Each row comes from the steps of one path. Every step used is in the known rows, and no mark comes twice. Write the path behind each row, first mark first.
Known rows:
U-H-C-F-M: [ 0.58 -0.82 -0.96  0.47  0.25 -0.49 -3.02  0.83 -1.17  2.72  0.57  0.43
 -0.76 -0.31  2.13 -0.02 -1.20 -1.80  0.93 -2.00 -0.63 -1.82 -0.69  0.47]
M-D: [-0.35  0.85  1.23 -0.26  0.82  1.09 -0.54  0.93  1.15 -0.76  0.17 -0.79
 -0.97  0.11 -0.15  0.20 -0.50  0.83 -0.37 -0.51  0.26  0.71  0.24 -0.72]
C-F: [-0.37 -0.42 -0.81 -0.07  0.33 -0.13  0.10  0.35 -1.29 -1.02  0.30  0.75
 -0.71  0.08  0.53 -0.45 -0.66  0.56  0.05 -2.25  0.51 -0.36  0.17 -0.64]
C-F-M: [ 0.95 -0.38 -1.79  0.36 -0.05 -0.59 -1.44  1.17 -1.42  0.00 -0.02  0.88
 -0.90  0.17 -0.30 -0.48  0.10 -0.33  0.50 -2.14  0.42 -0.14  0.64 -1.75]
D-C-F-U-H-M: [-0.54 -0.29  0.94 -0.18 -0.52 -0.63  3.85 -1.62 -0.82  3.16 -0.14 -0.65
  0.27  0.04  0.95 -0.16  2.08 -1.70 -0.52  0.76  0.38 -1.26  0.64  2.76]
F-U-A: [ 0.94 -0.31 -1.63 -0.31 -0.61 -0.11 -0.57 -0.79  1.31 -3.29  0.67  0.56
  1.08  0.17 -1.81  0.01  0.51 -0.26 -1.49  0.72  0.04 -0.24  0.25 -1.04]
A-C-F-M-D: [ 0.41  0.71 -0.31 -0.52  0.26  0.01 -1.30  1.70 -2.57  0.10 -1.01 -0.46
 -0.32 -0.03 -0.34  0.34  0.35  1.10  1.13  1.11  0.44  0.87 -0.03  0.07]
H-C-F-M-D: [ 0.96  1.02  0.67  0.02  0.29 -0.57 -2.90  2.11 -1.60  0.63  0.41 -0.03
 -1.66 -0.37  0.65  0.16 -0.02  0.35  0.92 -1.33 -0.13  0.84 -1.20  0.20]
M-F-U: [ 0.14  1.84 -1.92 -0.62 -0.84  0.67 -2.17 -1.17  1.40 -0.38 -0.35 -0.43
 -0.21  0.29 -1.37 -0.23 -0.25  0.81 -0.91 -1.09 -0.53 -0.25 -0.07 -0.10]
C-F-U-H-M: [-0.36 -0.49 -0.24 -0.22 -0.41 -0.30  1.29 -1.50 -0.83  3.30  0.52 -0.18
  0.53  0.17  1.62 -0.05  1.75 -1.81 -0.66 -1.72  0.59 -1.65  0.50  1.90]
H-U-D-C-F-M: [ 0.78 -0.59  0.82  0.72  0.07 -0.98  0.49  0.06 -0.98  0.67 -0.42  0.95
 -0.48 -0.29 -0.88 -0.06  2.20 -0.87  1.25  1.14 -0.06  2.29  0.14 -1.61]
A-C-F-U: [-0.52 -0.15 -1.97 -1.06 -0.75 -0.29  0.73 -1.35 -2.05 -0.59 -0.34  0.52
  0.56  0.21 -0.47 -0.31  1.06  1.57 -0.53  1.19  0.43  0.08 -0.26  2.46]
C-F-U: [-0.02  0.31 -1.66 -0.44 -0.71 -0.56  0.41 -1.13 -1.15 -0.08  0.49  0.98
 -0.41  0.13 -0.14 -0.37  1.37  0.55 -0.87 -1.79  0.53 -0.07  0.14  2.03]
F-C: [ 0.63 -0.19 -1.01  0.86  0.28  0.21  0.81  2.00  1.08 -0.66  1.21  0.32
 -0.38  0.36 -1.61 -0.46 -1.42  0.37 -1.00  1.01  0.28 -0.08 -0.04 -2.15]
A-U-D: [-0.41 -2.38 -0.48  0.66  0.00  0.60 -0.84 -1.45  1.76 -1.80  0.19  1.02
  2.60  0.09 -0.28  0.00 -2.49  1.14  0.58 -0.44  0.26  1.17  0.25 -4.77]
A-U-H-C-F: [-0.72 -2.22 -0.22  0.53 -0.01 -0.42 -1.52 -0.45 -0.58  0.38  0.79  0.41
  1.44 -0.39  2.99 -0.01 -2.78  0.75  1.33 -1.97 -0.50 -2.20 -1.23  4.16]
U-F-M: [ 0.26 -1.09 -1.57  0.59  0.17  0.11 -1.81  0.71  1.46  0.14 -0.27  1.50
 -0.63  0.24  0.75 -0.25  0.41 -1.35 -0.13 -1.88 -0.36 -0.71  0.75 -1.53]
A-U-D-C: [-0.41 -2.20  0.61  0.68 -0.02  0.06  1.64 -1.61  1.81 -1.92 -0.39  0.75
  2.28 -0.07 -1.13 -0.06 -2.11  1.17  0.73  2.01  0.05  1.60  0.54 -3.91]
M-F: [ 0.00  1.14 -1.07 -0.29  0.18  0.98 -2.45  0.40  1.18 -1.27 -0.56 -0.66
 -0.44  0.23 -0.36 -0.36 -2.18  0.80 -0.06 -1.64 -0.50 -0.52  0.10 -2.67]
M-D-C: [-0.49  1.01  2.34 -0.21  0.65  0.66  2.03  0.62  1.23 -0.88 -0.41 -0.96
 -1.21  0.01 -0.91  0.09 -0.11  0.94 -0.11  1.91  0.07  1.04  0.25  0.26]
D-C: [-0.47 -0.54  0.39  0.01  0.26  0.37  1.93 -0.04  1.55 -1.57 -0.29 -0.13
 -0.83  0.23 -1.10 -0.61 -0.68  0.76 -0.46  1.73 -0.09  0.17  0.49 -1.29]
U-H-C-F-M-D: [ 0.53  0.55  0.72  0.24  0.68 -0.15 -3.10  1.50 -1.42  3.07  0.44 -0.40
 -1.15 -0.52  2.28  0.72 -0.63 -1.59  1.18 -1.67 -0.48 -0.97 -0.95  1.93]
F-U-H: [-0.31 -0.09 -1.53 -0.37 -0.30  0.79 -0.45 -1.81  1.71  2.40  0.59  0.14
  0.15  0.22  0.62  0.10  0.37 -1.34 -1.31 -0.73 -0.21 -1.74  0.48  2.10]

Which path is each row?
[-0.27  1.30  2.51 -0.59 -0.44 -0.66  4.03 -0.36 -1.13  0.95 -0.25 -0.98
 -0.63 -0.02 -0.59  0.07  3.21  0.54 -0.45  1.39  0.91  1.45  0.10  2.61] : H-M-D-C-F-U
[ 0.31  0.82 -0.05  0.80  0.30  0.79 -0.57  1.82  1.28  2.77  0.30 -1.92
  0.65  0.24  0.10  0.05 -2.22 -1.73 -0.34  0.32 -0.38 -1.92 -0.02 -2.80] : U-H-M-F-C
[ 0.31  0.00 -1.32 -0.24 -0.50 -0.51  0.09 -1.97 -1.20  0.46  0.51  1.90
  0.64 -0.03 -0.52  0.10  0.90 -0.53 -0.49 -1.44  0.56  1.37  0.30 -3.35] : C-F-U-D
[ 0.66  1.56  1.14 -0.39 -0.37 -1.06  2.35  0.01 -1.40 -2.86 -0.11  0.15
  0.28 -0.34 -1.81  0.62  2.08  0.32 -0.33  2.02  0.34  0.93 -0.06  2.92] : M-D-C-F-U-A
[ 0.16 -0.59 -0.19  1.33 -0.23  0.53 -0.62  1.22  1.65  1.63  0.18 -1.87
  2.65  0.18  0.36  0.06 -3.00  0.05  0.60  0.37 -0.33 -2.06 -0.10 -0.10] : A-U-H-M-F-C
[ 0.34  0.31  0.32  0.38  0.51  0.43 -1.87  1.45  1.27  0.57 -0.43  0.58
 -1.00 -0.01  0.73  0.45  0.81 -0.98  0.19 -1.56 -0.23  0.19  0.65 -0.12] : U-F-M-D
[ 0.90 -0.65 -1.07  0.31 -0.01 -0.85 -2.65  1.40 -1.37  0.16  0.54  0.83
 -1.27 -0.12  0.61 -0.53 -0.69 -0.12  0.73 -1.61 -0.25 -0.04 -0.95 -1.40] : H-C-F-M
[-0.15  0.78  0.44 -0.23  0.16  0.96 -1.31  0.31  1.38 -0.39 -0.62 -1.80
 -0.10  0.45 -0.06 -0.52 -1.39  0.24 -0.15 -1.18 -0.05 -0.31  0.24 -4.81] : H-M-F
[-0.41 -0.47 -1.72 -0.88 -0.52 -0.27  0.36 -2.39 -2.10 -0.05 -0.31  1.41
  1.60  0.04 -0.71  0.24  0.57  0.55 -0.19  1.22  0.37  1.54 -0.07 -2.96] : A-C-F-U-D
[-0.34  2.00  1.30 -0.55 -0.43 -0.53  2.74 -0.52 -1.22  0.09 -0.25 -0.13
 -1.11 -0.20 -0.93  0.23  2.42  1.00 -0.45  1.01  0.39  1.19 -0.05  4.35] : M-D-C-F-U
[-0.23 -0.49  0.62  0.15  0.37 -0.43  2.27 -0.86 -1.22 -0.80 -0.28  1.31
  0.13 -0.19 -0.67 -0.14 -0.73 -0.29  0.42  0.52  0.35  1.52  0.55 -5.08] : U-D-C-F
[-0.26 -0.62  1.74  0.22  0.38 -0.53  2.12 -0.83 -0.89 -0.36 -0.11  0.95
 -0.38 -0.28 -0.16 -0.17  1.47 -0.07  0.75  1.01  0.04  2.02 -0.18 -0.41] : H-U-D-C-F
[-0.88 -0.78 -1.22 -0.61  0.33  0.03  0.50  0.13 -2.27 -1.64 -0.55  0.32
  0.24  0.20  0.26 -0.37 -0.86  1.55  0.38  0.68  0.32 -0.29 -0.09 -0.26] : A-C-F
[ 0.41  1.27 -2.27 -1.01 -0.84  0.47 -2.46 -0.97  0.31 -3.72 -1.07 -0.97
  2.02  0.14 -2.15  0.32 -0.96  1.09 -0.68  2.72 -0.67 -0.42 -0.32 -1.24] : M-F-U-A-C
[-0.99 -2.59 -0.71  0.63 -0.04  0.23 -0.29 -0.59  2.01 -2.35 -0.10  1.24
  1.61  0.13  1.49 -0.29 -1.09  1.21  0.44 -1.84 -0.25 -1.01  0.31  2.20] : A-U-F
[ 0.92  1.16  0.01  0.18  0.41 -0.16 -1.68  1.98 -1.61  0.53 -0.19  0.06
 -1.15 -0.08 -0.16  0.31  0.75  0.08  0.66 -1.88  0.47  0.75  0.38 -0.29] : C-F-M-D
[-0.57 -0.25  0.31  0.10  0.20 -0.56  2.75  0.16 -1.27 -1.37 -0.26  0.41
 -0.94 -0.02 -0.44 -0.50 -0.27  0.63  0.18  0.18  0.23  0.15  0.36  0.34] : D-C-F
[-0.14 -0.85 -0.72  1.05  0.40 -0.09  0.96  1.82  1.27 -0.48  0.90  1.44
 -0.40  0.22 -0.02 -0.21 -0.63 -0.62 -0.97 -0.15 -0.12 -0.67  0.15 -0.41] : U-F-C
[ 0.79 -1.99 -0.48  1.10 -0.47 -1.10  0.47 -0.57 -0.92 -0.80 -0.77  1.40
  2.09 -0.18 -1.13  0.02 -0.73  0.39  1.75  0.56  0.27  1.68  0.52 -3.32] : A-U-D-C-F-M
[-1.04 -1.32  0.58  0.30  0.50  0.49 -0.47 -0.22  1.89 -0.80  0.24  0.77
 -0.91  0.02  1.78 -0.34  2.01 -0.13 -0.12 -1.56 -0.56 -0.35 -0.11  4.30] : H-U-F
[ 0.25  1.10  0.94 -0.39 -0.85  0.32  1.15 -2.27  1.71  0.84 -0.97 -0.80
  1.00  0.15 -1.95 -0.06  0.51 -0.56 -0.71  1.96 -0.20  1.80  0.45 -6.30] : H-M-F-U-D-C
[-0.64  0.87  2.73 -0.42 -0.14  0.50  3.25 -1.28  1.76  3.39 -0.24 -1.96
 -0.06  0.02  0.51  0.49  2.24 -1.37 -0.85  2.35  0.15 -0.26  0.48  2.70] : F-U-H-M-D-C
[-0.40 -0.47 -0.81 -0.46 -0.36  0.49 -1.70 -1.76  1.81  2.36  1.15  0.00
 -0.30 -0.09  1.42 -0.02 -0.36 -1.14 -1.00 -0.17 -0.86 -1.74 -1.00  2.65] : F-U-H-C
[ 0.63  1.61 -1.53  0.69  0.00  0.58 -1.40  2.25  0.91 -0.70  0.31 -0.41
 -0.41  0.25 -1.98 -0.23 -2.54  0.69 -0.52  0.15 -0.50 -0.35 -0.25 -2.86] : M-F-C
[ 0.92 -0.15 -1.05 -0.40 -0.64 -1.32 -1.16 -0.28 -1.17 -3.05  1.23  0.94
  0.44 -0.36 -0.16 -0.06  0.27  0.05 -0.76 -0.22 -0.27 -0.37 -1.41  1.02] : H-C-F-U-A
[ 0.75  1.02  1.29  0.30  0.27  0.26  0.17  1.36  1.03  0.04 -0.77 -0.77
 -1.41  0.06 -1.58  0.21  0.53  0.16  0.32  1.97 -0.02  1.33  0.65 -1.04] : F-M-D-C
[-0.48  1.19  2.12 -0.21  0.58 -0.11  2.65  0.96 -1.44 -0.94 -0.43 -0.25
 -1.27 -0.22 -0.28  0.15  0.36  1.12  0.49  0.40  0.35  0.98  0.09  1.71] : M-D-C-F
[-0.24  1.44 -1.26 -0.47 -0.60  0.70 -3.79 -1.57  1.66  2.52  0.26 -0.97
 -0.14 -0.21  1.34  0.14 -1.31 -0.82 -0.43 -1.11 -1.57 -2.05 -1.19  2.09] : M-F-U-H-C
[ 0.01  0.16 -1.06 -0.51 -0.71 -0.91 -0.86 -0.89 -1.03 -0.09  1.10  0.82
 -0.81 -0.12  0.67 -0.43  0.66  0.70 -0.71 -1.31 -0.15 -0.03 -1.32  2.40] : H-C-F-U
[-0.89 -2.36 -0.74  0.65  0.17  0.78 -0.74 -0.96  1.90  0.33  0.21 -0.24
  1.98  0.11  1.64  0.07 -2.32  0.34  0.57 -1.12 -0.17 -2.19  0.41  2.17] : A-U-H
[-0.86  0.48  3.65  0.03  0.89  0.08  3.54  0.52 -1.09  2.60 -0.46 -1.56
 -0.34 -0.25  1.64  0.48  0.62 -1.40  0.70  0.60  0.44 -0.52  0.47  1.63] : U-H-M-D-C-F
[ 0.35 -0.63 -1.87 -0.91 -0.59  0.04 -0.47 -1.20  0.42 -3.65 -0.13  0.13
  1.91  0.26 -1.83  0.18  0.22  0.86 -1.06  3.63 -0.03 -0.23 -0.07 -0.52] : F-U-A-C
[-0.66 -1.10  0.11 -0.06  0.71  0.85 -1.89 -0.30  1.62  1.43  0.97 -0.18
 -0.56 -0.09  2.16 -0.10 -2.46 -1.00 -0.21 -0.71 -0.84 -1.93 -0.88 -0.13] : U-H-C
[-0.52  0.75  3.49 -0.20  0.55 -0.30  3.85  1.04 -1.24 -0.06 -0.48 -1.21
 -0.94 -0.05  0.17 -0.02  1.17  0.56  0.39  0.98  0.89  1.23  0.26 -0.05] : H-M-D-C-F
[-0.47  1.62  1.32 -0.37 -0.20 -0.27  2.58 -0.91 -1.06  2.71 -0.22 -0.44
 -0.57 -0.34  0.53  0.73  1.97 -0.84 -0.11  0.55  0.04 -0.67  0.20  6.22] : M-D-C-F-U-H
[ 1.39  0.35 -0.45 -0.29  0.34 -0.45 -1.72  2.09 -2.72 -2.95 -0.89 -0.17
  1.05 -0.16 -1.15  0.74 -0.03  0.39  1.09  2.14  0.34  0.70 -0.06 -1.37] : U-A-C-F-M-D
[-0.34  0.30  2.59 -0.35  0.72  1.07  0.74  1.06  1.44  0.20  0.15 -1.56
 -0.40  0.28  0.25 -0.03  0.17  0.29 -0.34 -0.07  0.81  0.94  0.26 -2.55] : H-M-D
[ 0.29  0.17  1.45  0.47  0.50  0.36 -2.16  1.49  1.61  0.98 -0.14 -0.02
 -1.42 -0.14  1.23  0.37  3.21 -0.63  0.67 -1.09 -0.41  0.70 -0.12  4.53] : H-U-F-M-D
